Every row comes from one small tree of marks. The marks that hang from a mark follow it in brackets, in the order of their numbers. Every link used is in the known rows. Which tree was each row made from?
Known rows
q64[q938]: -0.66 +0.22 -1.61 -1.41 -0.30 -1.67 -1.43 +2.56 +1.39 -1.06 +1.18 +0.49
 -0.84 -0.25 +0.88 +1.08 -1.46 +0.94 -0.11 -0.59 -0.14 -1.09 +0.13 -0.02
 -0.87 +0.17
q938[q30 q64 q477]: -0.46 -1.21 +2.52 +1.80 +4.53 -2.54 +0.89 +0.50 -3.11 +0.15 +1.27 +1.72
 -0.06 -0.55 +0.89 +0.14 -3.16 +1.69 -1.00 -0.42 -1.57 +3.00 -1.40 +5.01
 -2.77 +1.60
q30[q938[q64 q477[q540]]]: +0.62 +1.08 +0.02 -0.83 +1.48 +0.66 -1.71 +0.14 -1.12 +1.29 +1.49 +2.21
 +0.02 -1.84 +0.97 +1.07 -0.65 +0.77 -2.16 +0.21 -3.88 +2.41 +0.18 +5.35
 -1.46 +0.80
q938[q30 q64]: -1.16 -1.79 +0.84 +0.23 +4.67 -1.34 +0.17 +0.42 -1.61 -0.32 +1.13 -0.50
 +0.12 -2.02 +0.41 -0.31 -3.17 +1.42 -0.55 -0.29 -0.13 +2.15 -1.41 +3.65
 -0.76 +1.48
q30[q938[q64 q477]]: +0.54 +0.14 +0.92 -1.01 +0.68 -0.46 -1.41 +0.45 -0.36 -0.11 +1.48 +1.41
 -1.39 -2.24 +0.40 -0.17 -0.83 +0.47 -2.23 +0.58 -2.67 +2.49 +0.07 +3.90
 -3.48 -0.46
q540[q477[q938]]: +0.12 +1.47 -1.27 -1.42 +0.51 -0.90 -4.03 +0.63 +2.12 +0.73 +2.12 +3.48
 +0.54 +1.10 +1.76 -1.65 +0.05 +0.14 -1.09 +2.57 -0.02 +2.59 +0.12 +2.15
 -0.71 -1.59
q938[q30 q64 q477[q540]]: -0.27 -0.35 +1.64 +1.90 +5.17 -1.38 +0.63 -0.01 -3.94 +1.67 +1.30 +2.23
 +1.76 -0.44 +1.66 +1.46 -2.99 +2.04 -1.05 -0.87 -2.90 +3.02 -1.22 +6.24
 -0.95 +2.90
q745[q64 q918[q938]]: +1.36 +1.00 -2.36 -3.28 +1.66 +3.00 -1.04 +3.40 +2.64 -0.64 +2.61 +4.92
 -0.87 +0.15 -0.03 +0.62 -4.18 -0.77 +0.82 -0.24 +0.26 +0.75 -1.39 +2.96
 +0.50 +0.46
q64[q938[q30 q477]]: -1.61 -0.09 +0.96 +0.81 +2.53 -4.63 +0.63 +3.59 -1.01 -0.91 +1.89 +4.10
 -0.32 +1.96 +2.28 +0.88 -2.37 +2.20 +0.46 -0.73 -1.00 +0.69 -0.79 +2.37
 -3.44 +2.10
q918[q938]: +0.27 +1.36 +0.42 -1.82 -0.42 -0.01 -1.61 +2.79 +1.08 -0.77 +0.52 +3.42
 -0.78 -1.97 -0.07 +0.29 +1.12 -1.37 +0.13 -0.54 +0.48 +1.30 +0.92 -0.79
 +0.22 -0.22
q918[q540 q745[q64[q938]]]: -1.12 -2.02 -2.80 -2.59 +2.40 +1.28 -2.41 +3.07 -0.13 -0.98 +3.33 +2.18
 -0.51 -1.24 -0.18 +2.21 -3.18 -0.47 -2.86 +0.18 +0.02 +3.95 -1.08 -0.25
 +2.74 +2.17
q938[q30]: -1.39 -0.82 +0.91 +0.75 +3.21 -1.67 +1.31 +0.86 -0.77 -0.57 +0.86 +1.72
 +0.43 +0.58 +0.73 -0.77 -1.19 +1.07 +0.86 -0.27 +0.52 +0.90 -0.80 +1.24
 -0.37 +1.73
q113[q938]: +0.24 +0.94 +1.41 -1.14 -1.72 -0.48 -0.97 +1.05 +1.29 -0.53 +0.16 +3.02
 -1.46 -0.61 +0.44 +0.00 -1.72 -0.51 -0.75 -0.43 -0.75 -0.39 -0.50 +0.75
 -0.83 -1.71
q745[q918[q540]]: +0.70 -2.08 -2.50 +0.89 +1.19 +3.56 +0.16 +0.33 -0.40 +0.85 +1.51 +3.10
 +0.59 +0.72 -1.61 +1.67 -3.33 -0.51 +0.24 -0.42 -0.89 -0.15 -0.58 +2.89
 +0.84 +3.97
q477[q938[q30 q64]]: -1.13 -0.23 +0.11 -1.59 +4.74 -1.09 -2.39 +0.50 +0.67 -0.94 +2.70 +1.46
 -0.02 -2.68 +0.99 -1.78 -2.96 +2.34 -0.66 +0.33 -0.37 +3.14 -1.75 +3.46
 -1.35 +1.12
q64[q938[q30]]: -2.16 -0.59 -0.74 -0.69 +2.91 -3.26 -0.12 +3.54 +0.56 -1.59 +2.00 +2.08
 -0.25 +0.72 +1.74 +0.53 -2.52 +2.06 +0.79 -0.75 +0.44 -0.05 -0.48 +1.30
 -1.35 +1.87
q938[q30 q477]: -1.02 -0.11 +2.63 +2.37 +2.99 -2.89 +2.08 +1.09 -2.37 -0.09 +0.87 +3.98
 +0.38 +2.02 +1.55 -0.08 -0.88 +1.36 +0.51 -0.16 -0.98 +1.75 -0.87 +2.76
 -2.54 +2.02
q477[q540 q938[q30]]: -1.37 +1.92 -0.70 -0.73 +4.02 -0.41 -1.47 +0.53 +0.62 +0.22 +2.40 +4.45
 +1.91 -0.03 +2.16 -0.71 -0.68 +2.20 +0.94 -0.08 -0.90 +1.72 -0.87 +2.81
 +1.32 +2.41
q745[q64[q938[q477[q540]]]]: +0.62 +1.20 -2.19 -1.25 +1.29 -1.00 -1.38 +3.40 -0.96 +0.07 +2.17 +2.13
 +0.77 +2.36 +2.66 +2.12 -3.92 +2.35 -0.52 -0.55 -2.20 +1.21 -1.15 +3.77
 +0.10 +1.36
q477[q540 q938]: +0.25 +2.55 -1.56 -1.67 +0.82 +1.11 -2.80 -0.30 +1.54 +0.84 +1.65 +2.56
 +1.62 -0.53 +1.45 -0.11 +0.54 +1.09 +0.09 +0.12 -1.41 +0.74 -0.20 +1.34
 +1.61 +0.66
q745[q64 q918[q540 q938]]: +1.25 -1.10 -3.32 -2.40 +1.74 +4.50 -1.95 +4.31 +0.74 -0.70 +3.08 +5.79
 -0.09 -0.39 -1.30 +1.23 -4.70 -1.32 +0.45 -0.19 -0.05 +2.33 -1.09 +3.53
 +2.03 +3.20
q938[q64 q477[q540]]: +1.44 +0.42 +0.76 +1.00 +1.96 +0.21 -0.58 -0.87 -3.20 +1.95 +0.48 +0.61
 +1.11 -0.89 +0.85 +2.07 -1.80 +0.99 -1.79 -0.72 -3.35 +1.99 -0.35 +5.10
 -0.27 +1.21
q64[q938[q477]]: +0.18 +0.71 +0.15 -0.12 -0.60 -2.91 -0.71 +2.75 -0.18 -0.46 +1.20 +2.40
 -0.80 +1.19 +1.59 +1.28 -1.08 +1.34 -0.46 -0.56 -1.55 -0.25 +0.04 +1.03
 -2.99 +0.50

Write each row's tree
+0.66 +1.50 -1.56 -2.17 +2.18 +1.56 -3.87 -0.85 +0.62 +1.09 +2.13 +0.23
 +1.10 -2.89 +0.91 +0.20 -1.66 +1.51 -1.49 -0.07 -1.90 +1.89 -0.68 +3.65
 +1.23 +0.49 -> q477[q540 q938[q64]]
+0.44 +2.04 -0.09 -0.11 -0.01 +0.29 -0.56 +0.59 -0.46 +1.08 +1.30 +4.27
 +0.51 +0.51 +1.42 +0.98 +1.34 +0.43 -0.77 +0.30 -3.14 +1.33 +0.76 +3.20
 -1.17 +1.22 -> q30[q938[q477[q540]]]
+1.40 -1.14 -3.87 -2.04 +2.15 +3.49 -3.47 +4.81 +1.00 +0.56 +3.48 +7.44
 +0.29 +1.28 -0.29 +0.94 -5.03 -1.95 -0.75 +1.53 +0.11 +4.21 -0.46 +5.78
 +1.72 +2.24 -> q745[q64 q918[q540[q477] q938]]
-1.26 +0.99 -0.01 +0.94 +3.47 -3.43 +0.47 +3.34 -1.73 +0.37 +2.14 +4.84
 +1.20 +2.24 +3.12 +2.15 -2.18 +2.51 +0.49 -1.22 -2.09 +0.59 -0.42 +4.16
 -1.27 +3.27 -> q64[q938[q30 q477[q540]]]
+0.84 +2.78 +0.73 -2.17 +2.92 +1.26 -1.30 +2.26 -1.10 +1.51 +2.43 +7.01
 +0.74 -0.66 +1.39 +2.29 +0.26 -2.13 -2.31 -0.34 -1.93 +5.36 -0.26 +1.59
 +2.22 +0.39 -> q918[q745[q64] q938[q477[q540]]]
+0.64 -2.35 -5.89 -1.66 +2.09 +1.70 -3.22 +4.40 +1.13 +0.36 +4.15 +4.16
 +0.16 +3.27 +0.78 +1.72 -7.64 +0.53 -0.93 +1.27 -0.36 +1.83 -1.22 +6.18
 +0.97 +2.41 -> q745[q64[q938] q918[q540[q477]]]
-0.48 +1.76 +2.94 +1.34 +2.05 -2.33 +0.86 +1.79 -1.94 +1.01 +1.14 +7.63
 +0.65 +1.59 +2.44 +1.01 -2.79 +1.09 -0.15 -1.13 -2.80 +1.16 -1.09 +5.10
 -1.07 +1.51 -> q113[q938[q30 q477[q540]]]
+0.34 +1.77 -0.74 +0.10 +0.25 -1.92 -0.88 +2.26 -0.97 +0.84 +1.37 +3.14
 +0.59 +1.58 +2.17 +2.62 -0.94 +1.50 -0.58 -1.28 -2.62 -0.58 +0.33 +2.53
 -0.98 +1.84 -> q64[q938[q477[q540]]]
-0.94 +0.07 +3.99 -0.94 +5.63 -1.70 -0.33 +1.94 -1.85 +0.53 +2.57 +6.96
 -0.88 -3.44 +0.91 +1.47 -0.33 -1.51 -2.80 -0.44 -1.21 +6.30 -0.43 +2.54
 -1.56 +1.22 -> q918[q745 q938[q30 q64 q477]]
-1.82 -1.66 +0.03 -2.07 +5.76 +1.18 -1.18 +3.95 -1.44 -1.13 +3.62 +7.04
 +0.19 -2.48 -0.23 +0.77 -1.71 -1.83 -1.81 +0.30 +1.14 +7.47 -1.20 +0.83
 +3.26 +3.60 -> q918[q540 q745[q64] q938[q30]]
-0.83 -0.22 -0.31 -1.16 +5.19 -2.14 -4.06 +0.98 +0.61 +0.30 +3.28 +3.32
 +0.67 -0.90 +2.25 -2.02 -3.24 +1.42 -1.81 +2.32 -0.36 +4.94 -1.13 +5.74
 -1.25 +0.03 -> q540[q477[q938[q30 q64]]]
-0.99 -1.69 +3.16 +0.22 +5.94 -0.58 -1.13 +2.93 -3.64 +0.35 +3.01 +7.73
 -0.16 -4.11 -0.48 +2.10 -0.92 -2.05 -3.31 -0.55 -1.57 +7.98 -0.41 +3.17
 -0.34 +3.93 -> q918[q540 q745 q938[q30 q64 q477]]
-0.89 +0.79 -0.88 -1.41 +5.45 -0.14 -2.59 +0.05 -0.19 +0.52 +2.81 +2.25
 +1.60 -2.41 +1.81 -0.41 -2.91 +2.67 -0.50 -0.21 -1.50 +2.88 -1.47 +4.87
 +0.94 +2.17 -> q477[q540 q938[q30 q64]]
-1.36 +0.87 -0.25 -0.73 +3.77 -2.54 -2.73 +1.64 +1.49 +0.21 +2.86 +5.23
 +0.83 +1.69 +2.65 -2.29 -1.25 +1.14 -0.11 +2.41 +0.38 +3.52 -0.65 +3.35
 -1.12 +0.15 -> q540[q477[q938[q30]]]
+0.34 -1.17 +2.14 -0.70 +2.59 +1.30 -2.47 +2.14 -2.87 +0.93 +2.13 +5.91
 -0.59 -4.79 -1.00 +2.71 +0.48 -3.03 -4.39 -0.44 -1.92 +6.77 +0.45 +1.82
 +0.19 +2.28 -> q918[q540 q745 q938[q64 q477]]
+0.05 +0.61 +2.96 +0.56 +3.38 -1.85 -0.21 +1.21 -2.68 +0.99 +1.36 +5.21
 +0.23 -0.79 +2.09 +1.27 -5.11 +1.38 -1.61 -1.17 -3.54 +2.58 -1.64 +7.57
 -1.44 +1.19 -> q113[q938[q30 q64 q477[q540]]]
+0.53 -0.29 +0.89 -1.49 +2.20 +1.71 -1.87 +3.47 -1.92 -0.08 +2.77 +7.23
 -0.39 -1.53 -0.32 +1.62 -0.14 -2.72 -2.85 +0.18 -0.96 +7.00 -0.40 +0.83
 +1.58 +2.09 -> q918[q540 q745[q64] q938[q477]]
-1.50 -1.66 -0.50 -1.82 +6.16 +0.23 -2.86 +4.65 -1.19 +0.23 +4.08 +8.48
 +0.66 -0.87 +0.67 +0.52 -2.21 -2.74 -2.69 +1.97 +1.28 +9.18 -0.27 +3.08
 +3.01 +2.48 -> q918[q540[q477] q745[q64] q938[q30]]
-0.32 -0.88 -0.77 -3.04 +2.60 +2.89 -2.62 +3.26 -0.38 -0.63 +2.71 +5.25
 -0.28 -3.06 -0.96 +1.39 -0.45 -3.00 -2.61 +0.36 +0.55 +6.44 -0.24 -0.58
 +3.58 +1.90 -> q918[q540 q745[q64] q938]
-0.46 +1.28 +3.16 -0.52 +6.57 -0.82 -0.52 +1.71 -2.65 +1.83 +2.81 +7.66
 +0.84 -3.07 +1.50 +2.86 -0.36 -1.27 -2.80 -1.06 -2.42 +6.20 -0.26 +4.03
 +0.48 +2.45 -> q918[q745 q938[q30 q64 q477[q540]]]
+0.71 +0.45 -1.16 -2.06 +2.07 -0.34 -5.19 -0.04 +1.51 +0.85 +2.44 +1.35
 -0.03 -1.64 +1.34 -1.31 -2.23 +0.62 -2.42 +2.46 -0.48 +3.72 -0.25 +4.39
 -1.03 -1.85 -> q540[q477[q938[q64]]]
-0.79 -0.87 +2.15 -1.07 +2.95 -1.71 -0.96 +1.35 -0.55 -0.87 +1.31 +2.69
 -1.38 -2.37 +0.70 -0.24 -5.23 +0.76 -1.26 -0.59 -0.73 +1.73 -1.82 +4.67
 -1.50 -0.06 -> q113[q938[q30 q64]]
+0.40 -1.85 -0.39 -1.62 +1.50 +1.88 -3.65 +3.16 -1.57 -0.79 +1.42 +2.23
 -0.44 -5.21 -1.44 +0.98 -1.30 -1.31 -1.86 -0.72 -0.27 +4.23 +0.66 +2.09
 +1.18 +2.21 -> q918[q540 q938[q64]]
-0.04 +1.32 +0.07 -3.94 +2.25 +1.65 -1.74 +2.33 +1.14 -0.45 +2.38 +4.33
 -0.88 -2.25 -0.11 +0.69 +0.01 -2.53 -1.98 +0.40 +0.79 +4.78 -0.48 -1.06
 +2.30 -0.76 -> q918[q745[q64] q938]
-0.87 -2.72 -0.13 -0.43 +5.24 -0.70 -3.78 +4.48 -2.13 +0.01 +2.77 +5.50
 +0.53 -2.75 +0.38 +0.26 -2.98 -1.10 -2.03 +1.12 +0.23 +6.92 +0.41 +5.83
 +0.62 +2.84 -> q918[q540[q477] q938[q30 q64]]
+0.04 -1.73 +0.11 -1.76 +3.39 +1.57 -4.64 +2.36 -1.32 +1.54 +2.69 +5.36
 -0.14 -4.26 -0.76 +2.00 -0.22 -3.91 -4.89 +1.40 -0.36 +7.90 +1.16 +2.71
 +2.04 +0.71 -> q918[q540[q477] q745 q938[q64]]
-1.83 -1.36 -1.64 -1.73 +6.59 +0.41 -3.83 +2.09 -0.25 +0.37 +4.96 +7.10
 +1.40 +0.57 +1.34 -1.09 -2.92 -0.32 -2.72 +3.18 +0.46 +8.57 -1.88 +3.60
 +2.38 +2.05 -> q918[q540[q477[q938[q30]]] q745[q64]]
-2.45 -2.74 -2.58 -1.34 +6.31 -1.54 -2.81 +4.37 -1.03 -0.15 +4.60 +5.54
 +0.54 +1.13 +1.58 +1.19 -4.55 -0.40 -2.76 +1.91 +0.76 +6.79 -1.17 +3.58
 +2.04 +2.82 -> q918[q540[q477] q745[q64[q938[q30]]]]
-0.22 -0.31 -1.80 -0.47 +4.32 -1.51 +1.05 +4.24 +0.60 -0.91 +4.04 +5.86
 -0.58 +4.05 +2.32 +1.11 -7.86 +2.87 +1.12 -0.67 -1.33 +0.43 -2.96 +6.08
 -2.85 +2.81 -> q745[q64[q938[q30 q477]] q918]
+0.03 +0.14 +2.26 +0.00 +1.34 +0.95 -1.07 +2.60 -1.96 +0.76 +1.85 +7.93
 -0.19 -1.99 -0.70 +2.34 +2.50 -3.39 -2.86 -0.13 -1.28 +5.62 +1.10 -0.39
 +0.46 +2.24 -> q918[q540 q745 q938[q477]]
+0.40 -0.22 -4.47 -2.93 +1.25 +1.37 -1.04 +3.12 +2.83 -0.90 +3.21 +2.00
 -0.98 +1.91 +0.82 +1.28 -6.81 +1.61 +0.68 -0.46 -0.49 -1.45 -2.11 +3.29
 -0.31 +1.07 -> q745[q64[q938] q918]
-0.36 -1.60 -4.07 -1.15 +5.83 +1.82 -3.06 +2.85 +1.23 +0.17 +5.31 +7.74
 +1.33 +3.06 +1.30 -1.51 -7.25 +1.32 +0.12 +2.38 -0.28 +4.80 -2.54 +7.81
 +0.60 +3.57 -> q745[q64 q918[q540[q477[q938[q30]]]]]
-0.10 -0.62 -0.16 -1.88 +5.22 +1.08 -0.57 +2.74 +1.08 -0.25 +2.74 +5.45
 -0.74 -2.40 -0.13 +0.95 -4.72 +0.14 +0.41 -1.11 -0.60 +1.76 -1.16 +5.20
 -1.20 +2.57 -> q745[q918[q938[q30 q64]]]
+0.81 -0.85 -2.02 -1.03 +0.74 +3.66 -1.48 +3.53 +0.98 +0.12 +2.20 +6.95
 -0.10 -1.03 -1.57 +2.03 -2.07 -1.97 +0.40 -1.10 -0.23 +1.03 +0.45 +2.41
 +1.00 +3.58 -> q745[q918[q540 q938]]
+1.30 +1.32 -3.82 -1.24 +1.91 +1.03 -0.42 +3.06 +0.52 +0.98 +3.46 +4.90
 +0.64 +3.75 +2.05 +3.05 -6.47 +2.14 +0.30 -0.97 -3.04 -0.88 -1.86 +6.07
 -0.15 +2.31 -> q745[q64[q938[q477[q540]]] q918]
-2.13 -1.00 -0.28 -0.12 +5.58 -0.28 -3.27 +0.92 -0.20 +1.14 +4.08 +7.83
 +1.62 -0.08 +1.17 -0.45 -0.24 -1.18 -2.68 +2.56 +0.26 +7.16 -0.39 +2.20
 +1.39 +2.59 -> q918[q540[q477[q938[q30]]] q745]
